Each row was made from one walk, in order. Every step used is in the known rows, and no mark comes twice. Write each row's walk.
Known rows
limi mufo zudi tuni sapev gisa kino: [  5 -36   6 -18  29 -26 -18  43 -34  -9  12  22  15 -23  61   1  23  10
 -24 -54  13  26  52 -42 -16  -1  37  26  11   8  13  15  -3]
kino tuni limi: [ -8 -44  18 -12  -4  13  -6   7  -1   3  21   2  62 -10  14   2  26  10
  -9 -33 -11  14  18 -18 -27  10  42  -4   7   1  24   9   8]
tuni kino: [ 10 -16  19   1  17   7   0  38  -7  17   5  -6  46 -11  22 -16  10 -15
  -5 -33  -4   9   9 -34 -28 -17  30  15  -2  -7  10  25  -7]
tefom gisep: [  7 -11  39  13   8  -8 -21  30 -12  21  18   5  40 -25  26  -2  15   0
  12 -31  -1  20  13 -11 -21   5  12  29   8  19  -4   5  -7]
gisa kino tuni sapev mufo: [  0 -24  12  -8  17 -41  -1  39 -23   9  -1 -13  39 -28  40 -20   2  -9
 -20 -40   5  30  40 -23   0  -1  60  -2  -3  14  26  11   2]
gisa sapev mufo zudi: [  5 -32  24  13  32 -22 -24  39  -2  19 -19   3  24  -2  29 -25  11 -28
 -14 -36  23  16   0 -56  -8 -20  12   4   9  11   5  -3  -6]
gisa kino: [ -4 -30  13   8  22 -14  -2  40 -34  10   8   8  50 -14  25  -6  15   3
  11 -35  11  16  27 -14 -13   0  24  -1   6   8   6  10  -7]
tuni sapev gisa: [ 16 -17  27  -9   9 -14  14  21 -36  -1   4  21  29 -20  22 -33  19   6
  -4 -27  -9  19  38 -29 -14   4  33  10   7   3   7  -1   1]
kino tuni: [ -3 -43  20   5  14   6   3  33   3   9  22   5  48 -12  18 -12  11   1
 -20 -41  -8   5  24 -14 -14  -1  41   8  10  13  20   0  -5]
dutagel pugas zudi vepul limi: [ -3  -2  17   9  -8  -6  -3   8  -2  16 -22  -5   8 -11  21  29  25  -7
  -8 -43  12  13  31 -38 -30 -19  -6  50  12   4  26  22  22]
vepul limi: [ -1 -12  34  20   4   4 -10  12 -21  18   3  -8  33 -18  30   5  26  -2
   5 -27   2  11  13 -21 -23 -10  11  18   2   1  25   5   5]
sapev mufo zudi tuni kino: [ 13 -26  20  -9  24 -20 -25  49   9   4  -4 -17  17  -2  45 -21   5 -36
 -26 -41   4  10   4 -76 -23 -53  30  20   6   9  23  33  -7]
tuni kino mufo zudi vepul: [  2 -26   5 -12  24 -16  -2  55  25   4   8 -13  28  -9  49  14  17 -22
 -25 -36 -14  28   0 -65 -38 -24  36  17  11  -8  29  23  -4]
mufo zudi tuni kino gisep: [ 18 -48  28 -28  23 -13 -15  52   4  10  -8   2  23  -6  40   0   8 -17
 -14 -59  -4   4   5 -66 -27 -31  34  35  11  31  20  43 -21]
limi mufo zudi tuni kino gisep: [  9 -47  27 -19  35   8 -35  57   4  24  10   7  22  -9  55  18   7 -25
 -29 -68  12  12  16 -69 -29 -23  36  52   3  18  21  46 -29]
limi mufo: [ -9 -30  21  20  32  25 -24  34 -15  26  33  16  41 -12  32  10  13 -13
 -15 -35  16  14  31 -24 -18   2  27  28  -3  -9  13   8 -15]
kino tuni limi vepul: [-12 -56  13 -16   3  28   2   6  -3  10  32   3  65 -16  13 -18  13   5
 -24 -25  -9  15  14  -2 -32  10  61  -9   3  -7   5  19   3]
pugas zudi vepul limi mufo: [ -8  -2  24  23   0   8 -26  26  -4  28   1 -14  14 -23  60  35  43 -10
 -22 -55  32  25  35 -45 -22  -6   9  47   0 -13  24   8   5]
vepul limi mufo zudi tuni kino: [  0 -16  20   4  22  12 -39  33   5  16   9 -24  14 -18  65  28  23 -18
 -28 -52  11   8  10 -54 -41 -34  23  48  -1  -8  32  38   2]
sapev gisa kino: [ -1 -29  19   5  11 -16  10  45 -40   1  15  21  41 -16  29 -31  21  14
  10 -44  12  27  36 -21 -14  10  17  -6  18   4   3  -5  -1]
dutagel gisep: [  4 -15  30  23  14  18 -10  32 -31  21  13  11  30  -7   5 -17  -2 -15
  -4 -23   9  20  23 -18 -18  -2  11  22  -1   8   9   3  -2]
tuni sapev: [ 11 -18  20  -6  21 -12   0  15 -27   9  -2   8  38 -19  18  -8  15  -4
  -4 -19  -9   9  28 -23 -12  -3  40  16  -4   6  15  12  -4]
zudi vepul limi mufo: [-11  -2  26  31  12  12 -30  29 -16  37  20  -8  19 -30  56  31  32   1
 -19 -46  21  11  34 -36 -27  -9  15  31   4 -18  26   9  10]
pugas zudi tuni: [  8 -34  14  -1   4   0  -5  18   5  -4  -5   8  39  -3  26   1  32  -8
 -12 -54  18   6  25 -38  -6 -19  23  20  15  19  14  17  -5]
gisa sapev mufo zudi vepul limi: [  3  -3  29  23  14 -35 -30  35  -5  30 -32 -21   1 -21  53  -3  31 -14
 -19 -46  27  16   5 -65 -17 -30   1   6  13   0  17  -3  19]
dutagel pugas: [ -2 -31  16   5  20   9  -4  17 -13  12   7  23  36   1  -3   2  -4  -7
   0 -25  -6   3  28 -19 -27 -10  11  30  10   9  15  22   3]
pugas zudi: [  4 -32  20   3   9   2   1  24  -5   5  -5   5  41  -2  19  -6  27 -19
  -5 -38  13  19  19 -33  -8  -3  18  27   1  10   8   4 -13]
sapev gisa kino mufo zudi: [ -8 -50  14  -8  16 -29  10  51 -12 -18  20  13  35  -4  44 -11  20  -4
   1 -40   0  53  20 -40 -23  14  22   0  21   6  21  -6 -10]
mufo zudi: [  0 -41  19  -3  30  -3 -14  39 -11   2   9  10  22   1  24  -3  13 -19
  -5 -19 -10   9  13 -40 -22 -13  19  27   2  13  13   1 -15]
sapev gisa kino tuni: [ -6 -43  14  -2   4 -14  21  49 -19  -3  24  14  47 -21  30 -34  15  21
  -8 -57   2  25  42  -9 -14  13  35  -9  22  12  12 -11   3]

Which walk is each row?
[  9   7  27   2  10 -47 -28  29 -23  14 -22 -28 -16 -24  58   5  22 -21
 -21 -17  -2  23  22 -70 -20 -32  24  31  -5   1  33   8  13]	tuni sapev mufo zudi vepul limi
[  2 -45  30  -4  20 -21  -2  48 -37  22   1  15  45 -16  29   0   9   2
  16 -53  15  24  28 -27 -10  10  26   7   7  29   9  19 -20]	gisa kino gisep
[ -6 -29  25  13  23   9 -44  22  -4  12  18  -7  11 -15  60  33  28 -11
 -24 -44  14   6  20 -44 -28 -22  15  44   7   2  33  19   0]	vepul limi mufo zudi tuni
[-11 -23  30  17  25  13 -40  28 -14  22  19  -7  11  -8  52  28  21 -20
 -14 -30  10  20  16 -40 -33  -8   9  51  -6  -5  29   4  -9]	vepul limi mufo zudi
[  1  -3  24  14  -8 -11  -5  20  -6  17 -16 -17  16 -20  42  15  45  -3
  -7 -46  17  17  23 -44 -21 -14   4  32   5   1  22   4  13]	pugas zudi vepul limi
[  1 -40  21 -15   8 -12 -40  14  -6  -7   3  -4  27   5  34  -1  27 -16
 -13 -27   4  17  10 -70 -21 -29  24   2  10   8  26  21   5]	sapev mufo zudi tuni limi
[ -5 -57  10 -21   8  -6 -20   4  17 -20  16   2  49   3  33  30  36  -1
  -9 -31 -10  27   1 -50 -31  -2  34  -2  21   5  39  25   3]	kino mufo zudi tuni limi
[ -9 -69   7 -30  12   9 -13   0  14 -14  28   1  53  -3  32  13  25  -9
 -24 -22  -7  27  -4 -36 -35  -2  54  -7  14  -1  21  35  -1]	kino mufo zudi tuni limi vepul
[ 11 -19  17 -11  11 -32  17  33 -52  -3  -1  18  35 -26  32 -28  19  17
   7 -35   3  29  46 -21 -10  13  34   0   7   5   2   3   1]	tuni sapev gisa kino
[  2 -33  28   7  28 -18 -28  46  -9   7   5  -2  14   5  33 -21   4 -38
 -11 -18   3  22  11 -61 -13 -25  19  20  -1  11  16   0 -16]	sapev mufo zudi
[  6 -33  15 -12  15 -11   8  19  -7   5   7   4  42 -24  21 -10  10   3
 -24 -31 -19   6  33 -13 -12   3  58  13   1  14  23   6  -1]	kino tuni sapev
[ 19 -35  19 -26  17 -26   0  23 -20 -20   0  19  10 -13  36 -22  23   6
 -18 -37 -16   6  35 -51 -16 -17  33  21  17  18  14   7   2]	mufo zudi tuni sapev gisa
[  8 -18  29  -7  12  -9 -24  12 -24  -2   8   2  -3 -27  64  11  33   3
 -28 -45   6  17  39 -49 -26 -10  25  46   9   0  29  12   8]	vepul limi mufo zudi tuni sapev gisa
[  5 -37  19  -8  14 -18 -40   9   1   6 -21   2  35  -3  32  -3  33  -7
 -13 -45  24  12  -1 -63 -14 -24  18 -14  19   8  13  20  14]	gisa sapev mufo zudi tuni limi
[ 15 -34   7 -27  19 -46   4  36 -36 -21  -5  17  15 -21  46 -18  25  15
  -8 -44  -3  19  42 -40 -14  -8  33   8  19  21  10  11   4]	mufo zudi tuni sapev gisa kino
[ 15 -32  37 -13  17  -1  -1  48 -11  32  -2   5  43 -12  25 -10   5 -18
   1 -51   2  15   9 -46 -23 -11  33  25   1  15  13  35 -22]	tuni kino gisep
[ -2 -34   8 -23  -9  10 -11 -18   4  -8 -13  14  45   6   3  26  28   0
  -3 -44  10  10  28 -34 -29 -11  10  27  17  11  19  44  17]	dutagel pugas zudi tuni limi
[  2 -37  13 -12  25  -5  -3  44  22   1  11  -9  40   1  38   5   9 -33
 -15 -29 -14  34  -9 -54 -37 -12  37  20   2  -2  30  24 -15]	tuni kino mufo zudi
[  9 -46   8 -22  25 -30  -5  14  10 -20   3   2  30 -11  41  20  20 -12
 -23 -29 -15  21  17 -46 -14  -9  52  16  13  16  39  24  -6]	kino mufo zudi tuni sapev
[ -1 -30  14  -1   9   7   1  11  -1   5 -11  20  31   8   0   7   7 -19
  -3 -34   9  14  29 -27 -20  -9   7  45   6  14  11  23  -3]	dutagel pugas zudi
[ -2 -55  12  -7  24 -14 -11  26  20 -15  18   5  35   0  39  17  20 -12
 -19 -38  -8  18   8 -47 -20 -13  34  10  22  16  36  18  -8]	kino mufo zudi tuni
[  0 -13  22  11  13 -16 -20  35 -13  13  -2 -15   1 -18  47  18  31  -4
 -10 -27  -6   8  15 -50 -35 -23   7  30   8   2  25   0  10]	mufo zudi vepul limi
[ -8 -23  22  10   9 -20 -11  28  11   5   8 -20  13 -16  55  33  32  -9
 -15 -30  -7  29   5 -54 -37  -9  17  20  15  -3  44   5  10]	kino mufo zudi vepul limi
[-12 -43  18  -8  23  24 -45  23 -12  10  25  11  35   1  35  30  27 -15
 -11 -22   4  25  17 -44 -34   4  21  30  -7 -12  17  13 -10]	tuni limi mufo zudi
[  5 -38  22   2  26 -22 -32  40  -2  -2   3  -2  16   3  39 -16  11 -27
 -21 -34   6   9  14 -65  -8 -39  23  13  12  20  22  11  -7]	sapev mufo zudi tuni
[  0  -2  26  23   1  -9 -10  24 -19  22   2 -13  20 -27  38  12  32   8
  -3 -35   3   6  22 -34 -27 -17  11  14  10  -5  26   5  18]	zudi vepul limi
[  4 -45   0 -24  28 -47  -4  27  -7 -19  -2   0  35 -18  50  25  19   0
 -13 -40  -4  30  22 -36 -15  -1  52   4  13  21  35  29  -2]	gisa kino mufo zudi tuni sapev
[  0 -10  16  -2   7 -20  -8  40  19  10  -2 -34  15 -18  60  27  27 -19
 -19 -37 -10  32  -5 -63 -45 -22  24  24   6 -12  42  23  11]	tuni kino mufo zudi vepul limi
[ 20 -39  31 -29   7 -43  11  35 -47   0 -10  23  30 -31  40 -18  19  25
   4 -68  11  22  50 -36  -4   8  42   4  22  33  12  25  -5]	zudi tuni sapev gisa kino gisep
[  3 -18  23  -2  24  -7 -38   9 -15   8   3 -10   4 -25  62  36  27  -7
 -26 -37   6   8  28 -43 -23 -17  31  51  -3   4  36  24   3]	vepul limi mufo zudi tuni sapev
[ 21 -38  34 -15  26 -31 -26  52  10  27 -37  -5  25  -9  46 -22   6 -27
 -22 -78  29  14  -6 -81 -12 -38  28  10  17  28  11  41 -12]	gisa sapev mufo zudi tuni kino gisep
[  7 -35  19 -17  25 -32 -14  37  -1   0  -3 -10  13 -13  37 -21   0 -30
 -36 -23 -15  20  25 -49  -8 -18  54  25  -6  16  29   4 -10]	kino tuni sapev mufo zudi
[ 13 -43  16 -28  13 -33   7  19   2 -28   8  15  24 -10  42  -7  25   1
 -23 -38 -15  29  27 -53 -17  -3  44  11  26  13  32  11   0]	kino mufo zudi tuni sapev gisa
[ 15 -16  24  -2  14 -30 -17  15 -19   6  -6  -2  26 -18  35 -17  11 -13
 -20 -34   7   7  32 -49   2 -28  45   6   7  12  23  24   4]	zudi tuni sapev mufo
[ -1 -48  14 -16   6  23 -10  -5 -15   4  23  10  62 -12  17  -9  24   9
 -15 -27   4   2  13 -17 -28  -9  48 -13  10  -4   2  36   6]	zudi tuni limi vepul
[ -7 -56   8 -30  -4 -27  -3  21  -7 -31  18   9  48  -5  46   9  41  17
   3 -48   1  48  19 -47 -31  12  26 -19  32   5  31  16   9]	sapev gisa kino mufo zudi tuni limi
[ 16 -23  17  -4  28 -22 -24  43  16  16 -28 -12  26  -8  42 -24  13 -26
 -29 -61  25   7  -7 -70 -15 -46  27   0  15   8   9  29   2]	gisa sapev mufo zudi tuni kino
[  7 -31  11  -7  14  -3   4  26  22   3  14 -10  59 -11  37   5  15 -10
 -19 -54  -2  19   5 -41 -24 -19  49   0  18  -1  36  41   0]	zudi tuni kino mufo
[ -4 -43  18 -12   9  25  -7   2 -23  14  24  10  60 -10  11 -14  17   0
  -5 -11   1  17   7 -11 -32   5  42  -5  -2 -13  -5  23   0]	tuni limi vepul
